Each row was made from one path, in order. Every step used is in the known rows, and no mark comes twice. Write each row's path.
Known rows:
P > H: [-1.45 -3.42  2.05  1.53  2.22  3.70 -1.97 -3.77 -2.81 -1.27 -1.17 -0.97
  0.80  1.44 -0.58 -5.24 -2.90 -0.16 -2.47 -1.23  0.43 -1.76 -0.18]
E > A > Q > H > M > K: [-0.84  0.38  6.16  0.71 -3.09 -0.52 -0.59  3.05  1.21 -1.36  2.28  4.95
  3.02  1.01  0.67  0.92  1.06  0.23  2.23 -0.85  0.20  1.33  1.30]
Q > H > P > A > V > C: [ 0.48  0.06 -1.40 -3.71 -0.62 -2.26  0.63 -1.96 -1.98  1.63 -0.35 -1.20
 -2.90 -1.65  0.86  3.71 -1.34  0.18  1.90  1.07 -0.52 -1.90  1.66]
K > M > H > Q: [ 4.76 -1.48  1.93  1.79 -0.35  0.60  2.15  1.93  2.29  2.58  1.37  0.75
  0.69  1.65  0.74  1.24  2.96  2.90 -0.17 -0.80 -0.17  2.32  0.80]
V > A > Q > H > M > K: [ 0.69 -0.10  5.71 -0.13 -3.61  1.70  0.27  3.00 -0.77 -1.09  1.53  4.73
  3.34  0.89  0.76  0.73  1.83  1.12  2.38 -1.62  1.66  0.08  0.98]
P > A > Q: [-3.99 -3.11  0.55 -2.74  0.01  2.90 -1.68 -2.72  4.29 -6.26 -1.64  3.05
  1.67 -1.66  0.67  0.10 -3.41  1.09 -0.99 -0.29  3.67 -0.90 -1.52]
K > M > H: [ 1.27 -1.63  5.02 -0.55  1.12  2.18  0.71  0.42 -0.58  3.61  0.25 -0.42
  2.45  1.16 -3.28 -4.14  3.05  1.55  0.25 -1.04  0.83  1.43  1.49]
V > A > Q > H > P: [-2.63 -3.08 -0.11 -3.85 -0.43  0.61 -1.13 -2.11  0.28 -0.09 -0.45 -0.09
 -1.24 -1.79 -1.68 -2.87  4.42  3.76  0.38  0.91  0.36  3.40  0.18]
E > A > Q > H: [-2.01 -1.39  4.48  1.13  0.50 -1.56 -2.61 -0.61  2.42 -0.50 -0.09  3.36
  1.11 -1.61 -1.35  0.37 -0.82  0.19 -0.06 -0.49 -0.27  4.72 -2.23]
V > A: [ 0.59 -4.07  1.81 -2.20  0.43 -1.92  1.85 -0.93 -4.75 -1.71 -0.76 -0.64
 -0.03  2.51 -2.25  0.57  1.82 -1.50 -1.98 -2.06  5.43 -2.36 -3.26]
K > M > H > Q > A > V: [ 3.12  4.31 -2.70  3.47  0.35 -0.37  1.74  3.80  1.10  3.29  1.32 -2.01
 -2.67  1.44  0.56  3.12  2.73 -1.98  0.33  1.43 -4.00  2.41  0.60]
K > M: [ 1.83 -2.64  0.80 -0.59 -0.17  0.18  3.74 -1.59  1.96  2.01  0.14 -3.48
  1.52  3.37 -1.50  0.00  2.93  2.51 -3.08 -0.12  3.13 -0.38 -2.23]
E > H > Q > A > V: [ 2.82  4.03 -5.39  4.41  0.88 -2.21  0.17  4.05  0.31  0.06  1.12 -1.87
 -2.67  0.77  1.49  2.41  2.22 -3.58 -3.26  2.33 -3.10 -0.15 -2.42]
K > M > H > P > A > V > C: [ 2.67 -0.03 -0.71 -4.74 -1.29 -1.52  2.02 -0.61 -0.99  2.66 -0.08 -1.43
 -1.01 -0.30 -0.77  3.63  0.27  0.75  2.17  0.89  1.22 -1.65  4.27]
K > M > H > P > A > Q: [-3.14 -3.49  1.48 -5.27 -1.28  3.99 -0.96 -2.48  5.95 -3.54 -1.28  2.16
  1.42 -1.82 -2.02 -1.51  0.75  4.22  0.83  0.42  1.90  1.91  3.29]
C > V > A > Q > H: [-2.03  0.28  4.22  1.53  0.36  0.53 -2.57  1.07  0.78 -0.99 -1.12  1.77
  0.44 -2.84 -1.65 -1.02  0.31  0.86 -1.06 -1.17  1.26  3.24 -4.21]
Q > H > M: [ 2.06 -0.40  1.62  1.44 -0.05  1.04  1.30 -0.37  0.89  2.55  2.19 -0.96
  0.19  0.34  0.37 -0.91  0.13  4.29 -0.90 -0.68  0.98  0.54 -1.16]
A > V > C: [ 3.47  1.42 -4.08 -1.18  0.99 -3.71  1.58  0.76 -4.37  2.20  0.71 -1.73
  0.16  0.35  2.64  4.06 -1.46 -2.29 -0.52  1.43  4.02 -3.51 -1.78]
C > V > A > Q: [-1.68 -0.12  0.03 -0.44  0.44 -0.57 -1.28  2.20  1.05 -4.90 -1.28  1.00
  1.75 -1.20 -1.01  0.17  0.36 -0.61 -3.10 -0.45  7.14  0.14 -5.18]
H > Q > A: [-0.07  0.28 -3.01  3.42 -1.19 -1.92  1.67 -0.91  0.14  0.57 -0.48 -0.16
 -1.31  2.43  0.55 -0.09  1.40 -1.45 -1.59 -1.10 -3.91  2.29 -2.51]
A > Q > H > M > K: [-0.78  0.87  4.62  0.73 -2.79  2.62 -0.66  2.61  0.71 -0.72  1.97  4.14
  3.46  0.21  2.23 -1.11  1.08  1.67  2.14 -0.57  0.27  0.26  0.68]
K > M > H > P > A: [-4.59 -4.56  3.83 -5.98 -0.66  2.63  0.22 -4.34  2.20 -1.51 -1.19 -0.88
 -2.55 -0.17 -3.94 -4.03  2.49  3.58  1.22 -0.49 -1.58  0.00  4.60]
K > M > H > Q > A: [ 2.05  0.54  0.37  3.35 -1.94 -0.47  1.98  0.46  1.07  3.49 -0.28  0.64
  0.29  2.43 -1.80 -0.64  2.88 -0.26  0.17 -1.89 -5.11  4.52  0.82]
P > A: [-5.00 -4.24  3.04 -2.88  0.69  1.33 -0.20 -4.64  0.64 -4.56 -1.61  0.15
 -2.07  0.26 -0.86 -1.56 -2.48  0.05 -1.10 -1.42  0.68 -3.43 -1.25]
M > A > V > C: [ 2.07  2.40 -3.91 -0.40  1.14 -4.63  0.70  0.80 -5.05  2.23 -1.02 -2.01
  0.61 -0.09  0.89  2.44 -2.24 -4.81  0.76  0.78  0.83 -3.81 -0.08]

Write each row's path:
[-4.05 -2.11 -1.11 -3.04  0.47  1.45 -1.95 -2.63  1.75  0.24  0.01 -0.69
 -1.26 -2.53 -0.30 -4.68  3.86  4.43  0.07  1.99 -1.17  3.66 -0.03] -> A > Q > H > P
[-0.16 -0.24 -1.68  1.45  0.21  2.62 -2.13 -0.35  2.67 -3.15 -1.57  1.50
  4.81 -0.72 -0.57 -2.37 -3.82 -0.08 -0.40 -0.64  1.66 -0.43  1.62] -> P > H > M > A > Q
[ 1.44  3.34 -4.44  4.65  1.13  0.30 -0.07  1.62 -0.47  0.51  0.62 -2.15
 -3.65  1.30  2.27  2.34 -0.62 -3.17 -1.03  1.33 -4.38  0.55 -0.44] -> P > H > Q > A > V
[ 4.87  3.42 -3.49  1.40 -0.92 -3.75  1.30  2.30 -3.78  4.29  0.36  0.37
  0.07  0.24  1.51  4.19 -0.75 -3.12  1.76  0.07 -1.35  0.34  1.10] -> M > H > Q > A > V > C
[-5.21 -3.79 -1.46 -5.26 -0.40  2.65 -1.62 -3.57  4.87 -6.18 -1.40  1.57
 -0.11 -1.98  0.16 -1.49 -0.72  2.88 -0.52  0.95  2.81  0.01  0.41] -> H > P > A > Q
[-2.34  3.37 -3.00  1.34  4.08 -1.57 -1.06  2.18 -2.67 -0.53 -0.59 -3.81
 -2.46 -0.30  0.51 -1.27 -0.42 -5.54 -0.21  2.24 -2.05 -3.55 -1.19] -> M > A > V
[ 6.95  3.32 -3.09  1.25 -2.01 -3.45  3.13  2.43 -1.72  5.76  0.49 -0.54
  0.75  1.41  0.49  5.83  0.60 -1.58  1.51  0.00 -0.94  1.26  1.83] -> K > M > H > Q > A > V > C
[ 2.43  0.00  0.65  1.28 -0.56  2.11  0.30  0.46  3.56  0.93  1.93  1.03
  2.24 -0.97  1.17  0.32 -0.81  5.04 -0.55 -0.20  2.68  1.92 -1.16] -> A > Q > H > M
[-0.39 -0.59  0.18  2.31  1.03  1.02 -0.79 -1.74 -1.52 -0.63 -1.57 -1.75
  2.01  1.37 -2.38 -4.64 -3.11 -1.47 -0.41 -1.79 -1.85 -2.75  2.69] -> P > H > M > A
[ 2.62  2.91 -4.71  0.09 -0.38 -4.19  1.67  0.31 -4.50  3.29 -0.28 -1.59
  0.14  0.87  1.04  3.51 -1.20 -3.88 -0.02  0.61  0.61 -1.55 -1.16] -> Q > A > V > C
[-5.12 -3.34  0.90 -5.22 -0.07  3.71 -2.81 -2.63  3.94 -5.07 -1.34  3.02
  0.55 -2.93 -0.98 -3.25 -0.46  2.81  1.14  0.46  1.58  1.09  2.57] -> M > H > P > A > Q
[ 2.84 -2.09  0.01  1.44  0.32  3.30  0.78 -1.62  0.08 -0.32  1.35 -1.56
  1.64  2.26  0.35 -2.00 -2.57  3.36 -2.43 -1.06  3.32 -2.20  1.11] -> P > H > M
[-2.26 -0.15  6.31 -0.58 -3.42  3.38 -0.83  1.15  2.02 -2.58  1.07  5.06
  2.43 -0.27  1.51 -0.36 -0.42  1.82  2.89 -1.32 -0.77 -0.49  2.00] -> P > A > Q > H > M > K
[-4.49 -0.75  0.25 -2.53  0.05 -0.17 -2.16 -0.61  1.22 -0.91 -0.65 -1.21
 -2.49 -2.90 -2.22 -4.03  4.75  3.53 -0.85  1.29  0.03  3.56 -1.36] -> C > V > A > Q > H > P
[-0.74  0.07  2.91 -0.29 -1.84  0.88  1.20  2.26 -1.64 -1.53  2.26  1.61
  2.41  2.66  2.09 -1.91  2.03  0.16  0.54 -0.45  2.04 -3.28  0.28] -> H > M > K
[-3.41  0.12  2.71  2.01  1.19  1.32 -3.50 -1.06  0.91  0.10 -2.15  2.21
  2.13 -3.05 -1.10 -3.58 -1.47 -0.58  1.20 -0.68 -3.44  2.82 -1.36] -> M > A > Q > H
[ 0.61 -3.12 -0.31 -2.21 -0.13  0.33 -0.09  0.21 -0.08 -3.92 -0.92  2.51
  3.21  0.10 -0.42  1.70 -0.01 -0.19 -1.73 -0.85  7.49  0.04 -3.15] -> V > A > Q
[ 0.85  3.48 -2.76  2.76  2.93  0.69 -0.68  2.13 -1.36 -0.14  0.37 -3.76
 -1.42  0.41  0.38 -0.54 -2.43 -3.27 -0.08  1.43 -1.58 -3.65  1.91] -> P > H > M > A > V
[ 4.17  3.46 -2.45  0.72 -0.13 -3.92  1.20  1.44 -3.50  4.19  0.04 -1.60
  0.66 -0.68  0.75  3.62 -2.40 -2.30  2.06  0.30 -0.47 -2.30  1.24] -> Q > H > M > A > V > C
[ 2.57 -3.06 -0.50  3.38  0.48  1.88 -0.03 -1.57  0.44 -1.26  0.27  0.28
 -0.71  1.82  3.01  0.35 -1.67  1.53 -2.34 -0.97 -0.49 -0.21 -0.63] -> P > H > Q
[-1.54  3.95 -4.11  1.98  2.21 -1.00  0.10  1.52 -1.99  0.83  0.43 -3.44
 -3.27  0.89  0.68  0.00  0.87 -4.30 -1.21  1.97 -2.29 -0.63 -2.42] -> Q > A > V
[ 1.08  4.00 -5.49  3.52  1.10 -1.65  1.07  2.66 -0.03  0.66  1.17 -2.57
 -4.21  1.23  2.73  3.23  1.17 -3.13 -1.14  2.01 -3.14  0.36 -2.26] -> H > Q > A > V
[ 2.36 -0.39  1.97  1.32 -1.07 -0.95  0.30  0.78  4.19  0.39  2.24  1.92
  1.81 -0.15 -0.34  2.43 -0.89  3.55 -0.45 -0.50  2.67  3.06 -0.51] -> E > A > Q > H > M
[ 0.73  0.23 -1.31 -4.71  0.00 -1.77  0.25 -0.77 -3.18  1.16 -0.14 -0.53
 -1.70 -1.49  0.24  1.96 -0.98 -0.74  2.46  1.02  0.89 -2.57  3.54] -> M > H > P > A > V > C
[-0.94  0.81  1.54  2.28  0.69 -0.79 -0.23 -0.65 -0.85  1.64 -0.96 -1.42
  0.87 -0.08 -2.25 -3.71 -0.91 -0.64  0.82 -1.50 -3.71 -0.69  0.86] -> Q > H > M > A
[ 1.63  0.13 -2.03 -2.75 -0.03 -2.65  1.40 -1.05 -2.60 -0.12 -0.34 -0.74
 -1.16 -0.29  1.83  5.13 -3.47 -1.99  0.42  0.46  2.81 -4.41 -0.15] -> P > A > V > C
[ 1.14  4.50 -3.17  3.51  1.44 -0.72 -0.03  3.74 -1.00  1.89  1.28 -1.03
 -3.48  0.28  1.67  1.41  1.39 -3.44  0.55  1.43 -4.30  1.49 -0.17] -> M > H > Q > A > V
[-6.93 -4.43  3.19 -4.74 -0.22  1.70 -1.05 -6.05  1.49 -2.44 -1.43 -0.82
 -4.66 -1.62 -2.11 -3.73  0.88  3.28  0.75 -0.24 -3.72 -0.10  1.69] -> Q > H > P > A
[-0.03  0.80 -0.21  3.41 -0.76 -0.71  0.14  0.34 -0.93  1.90 -0.32  1.62
 -0.53  1.28 -0.87 -2.24  1.70 -1.66  0.43 -1.77 -5.31  3.72  0.14] -> M > H > Q > A
[-3.90 -2.10  4.60 -0.28  0.14  3.30 -2.82 -2.95  3.40 -2.05 -1.49  3.37
  0.27 -3.27 -0.29 -1.07 -2.79  2.29  0.74 -1.08 -1.44  2.46 -1.29] -> P > A > Q > H
[ 4.40  3.04 -4.63 -0.16  0.20 -4.49  1.88  1.69 -3.73  2.66  0.11 -2.20
  1.24  0.39  1.23  3.93 -2.32 -3.05  0.86  0.74  2.09 -4.11  0.89] -> H > M > A > V > C
[ 0.32  4.43 -1.83  2.68  2.61 -0.68 -0.36  2.96 -0.92  1.64  0.81 -3.42
 -2.50 -0.79  0.46  0.24 -0.65 -2.58  0.92  1.71 -3.01 -1.89  0.45] -> Q > H > M > A > V
